What can hang from each mark:
F: V
W: F T
T: U W
V: C F
C: U V X
H: C
U: C T

In the rows, 128 means zero.
Known rows, with every way that one mark hangs from another:
U(C(X)): [ 97 105 171 140 161 172 117  92 138  94 158 125 107 126 134 118 130 123
 136  95 125 143]
U(C(V)): [117 122 165 166 103 122 165 130 155 116 130  92  93 121 119  92 118 103
 170 112 134 164]
F(V(C(U(T) X))): [171  69 158  91 202 140 121 141 128 153 142 143 173 111 142 226 109  97
  77 148 139 158]
V(C(U) F): [151 172  99 169  88  97 166 145 167 126  88 116 172 130 114 161  74  72
 130 127 162  92]
T(U(C)): [ 78 137 152 148 152 142 117 132 139  79 110 140 142 120 106 120 183 128
 179 133 142 112]
T(U(C) W(F(V))): [ 93 112 104 102 121 160  83 118 121 143 131 156 114 120 117  91 219 170
 146 171 163  97]
C(V(F)): [156 168 109 160  73 111 155 125 143 149  87 101  84 162 130  83  76 107
 150 113 125 104]
W(T): [119 157 119 152 172 133 129 153  98  61 148 128 114 138 103 116 131 131
 173 106 115 145]
C(V(F) X): [144 132 136 118  94 140 128 102 143 164 100 108  93 166 148 105  75 118
 120 100 113 115]
V(C(U(T)) F): [148 138 103 164 116  75 156 144 140 121  88 140 171 132 105 173  97  95
 123 142 149 107]
H(C(X)): [128 135 153 135 154 178 132 110 125 135 158 141  88 141 128 141 128 139
  92  90  93 118]
U(T(W(F))): [139 161  61 124 101  99 110 140  58  96 163 169 102 132 128 101 181 212
 137 148 117 116]
V(C F): [164 161  99 179  71 121 168 140 136 139  95 135 106 175 111 141  59  99
 154 112 150  85]
F(V): [182 152 137 122 165 151 144 126 115 127 136 131  91 145 135 134 104 119
 130 135 131 130]
H(C(U V(F) X)): [116 124 152 140 105 129 149  98 187 205 103  94 124 128 134 131 105  95
  67 103 105 111]
T(W(F)): [138 193  61 124  79 128 114 143  82 104 163 152  96 129 140  78 151 190
 149 136 126  98]
F(V(C(U X))): [173 101 167  96 178 160 129 142 153 152 134 124 176 115 147 201  75  75
  85 130 152 146]
V(C): [170 154 127 159 116 131 162 169 116 103 128 132 113 148 127 164  82 100
 169 114 143 128]
U(C(V X) T(W)): [ 95  69 165  95 115 112 109 101  98 113 173 129 124 128 133  98 151 157
 144 119  90 193]
F(V(C)): [202 124 140 140 141 150 162 158 127 152 130 135  99 156 128 170  77  87
 141 131 159 136]
W(F): [146 178  81 160 122 133 137 146 117 118 129 131  74 128 138 104 138 162
 136 133 155  88]
C(V X): [150 126 162 105 134 151 132 132 123 129 132 106 103 134 157 117  92 127
 132 102 104 152]
F(V(C(X))): [186  91 158  97 168 185 129 136 131 167 142 141 104 158 143 186  65 102
 112 115 146 138]
T(U W): [117 191  98  91 114 127 105 160  65  67 131 162 162 132 127 100 179 169
 180 149 107 110]

Rows:
[ 76  80 110 112 126 131  82  90  84 109 188 165 103 113 129 108 189 206
 122 142 114 137] | U(C(X) T(W(F)))
[138 178 112 151  88  89 161 128 166 136  78  84 153 124 125 105  82  90
 122 130 135 112] | C(U V(F))
[136  57 124 122 182 185  94 149 137 189 146 132  82 139 123 180 112 135
 120 119 174 124] | W(F(V(C(X))) T)
[ 98 102 114 142  48  75 137  92 120 135 131 128 112 159 105  68 136 148
 157 135 107 146] | U(C(V(F)) T(W))
[109 130 138 179  68 112 163  97 172 149  95  90  79 156 108  68  94  94
 157 110 138 116] | U(C(V(F)))
[124 110 139 105 130  93 124 105 147 145  98 106 161 117 143 137 106 119
  88 135 103 138] | C(U(T) V(F) X)
[116  82 106 128 124 127 106 100  96 148 177 160  83 132 115  97 191 179
 125 169 143 139] | U(C T(W(F(V))))
[185 133 142 132 156 138 161 163 152 141 121 117 168 121 127 189  78  64
 120 143 165 141] | F(V(C(U)))
[ 71 155  89 142 177 140  88 177 114  91 110 144 108 112 101 116 209 166
 166 137 148  82] | W(F T(U))
[ 61  88 161 118 114 156 103  96 178 166  68 113 125 142 117  93 144 111
 137 121 132  98] | T(U(C(V(F) X)))
[153 119 121 144 102 153 132 122 142 161 102 140 117 176 126 155  62 106
 130  96 144  93] | V(C(X) F)
[ 85  61 165 141 116 116 123  75 154 155 107 118  93 148 121 104 118 126
 121 117 116 147] | U(C(V(F) X) T)
[ 98  92 155 150  93 143 127  77 177 163 101  98  90 154 131  85  89 111
 126 103 129 125] | U(C(V(F) X))
[155 137 129 151 154  86 160 173 112  79 126 136 187 107 122 189 116  96
 136 138 142 148] | V(C(U(T)))
[115 117 136  94 156 116 110 105  86 109 187 156 172 102 126 150 182 162
  77 132  66 147] | H(C(U(T(W)) X))
[133 163 126 180  73  98 178 120 180 181  88  93 117 132 111 114 115  85
  97 120 120  99] | H(C(U V(F)))
[147 101 150 112 180 114 132 151 118 101 138 142 191 100 137 210 111 111
 108 128 130 151] | V(C(U(T) X))
[118 131 121  59 162 103  95 116  67  69 179 155 209 102 142 142 158 168
 103 140  79 162] | C(U(T(W)) X)
[142 159 154 165 116 108 177 149 156 142 123  92 125 102 122 133 131  89
 104 121 113 139] | H(C(U V))
[141 137 159  94 147 128 130 138 145 123 125  90 167 102 162 132  94 106
 109 112 110 155] | C(U V X)
[134 175  98  98 131  75 123 139  62  54 167 150 200 100 127 128 161 156
 135 153  96 152] | C(U(T(W)))
[107 189  65  98 101 131  90 161  85 101 131 165 132 124 126  91 206 198
 168 156 133  78] | T(U W(F))
[137 154  76  75 128 158  85 151  88 151 125 163 120 127 137 102 199 190
 136 174 148  84] | T(U W(F(V)))
[116  87 174 123 169 114 143 124 131 149 142 108 142  95 128 164 153 118
  69 116  85 159] | H(C(U(T) V X))
[ 67  84 193 110 152 167 107 126 158 118 106 112 131 117 132 119 164 119
 147 116 128 150] | T(U(C(V X)))
[127 142 139 114 112 120 127 109 169 157  91  93 163 120 149 114  83 103
  97 121 119 123] | C(U V(F) X)
[138 130 119 133 123 133 129 124 162 151  96 129 180 137 135 173  67  86
 107 115 145 101] | V(C(U X) F)
[ 70 122 104 124  61 127 106 144 133 130 116 127 108 101 119  62 211 171
 176 148 155 119] | T(U(C(V)) W(F))
[127 108 167  94 170 107 128 128 124 109 129 105 169  88 150 154 124 121
 104 131 104 173] | C(U(T) V X)
[130 123  99 144 181 156 105 132 121 147 147 133  69 136 112 120 154 152
 130 136 152 117] | W(F(V) T)
[ 96  93 102 143  67  87 134 125 111 133 155 132  81 118 122  72 187 182
 158 146 134 161] | U(C(V) T(W(F)))
[122 130 149  93 205 117 110 119 105  74 148 135 181  93 139 163 141 140
  90 135 108 148] | C(U(T) X)
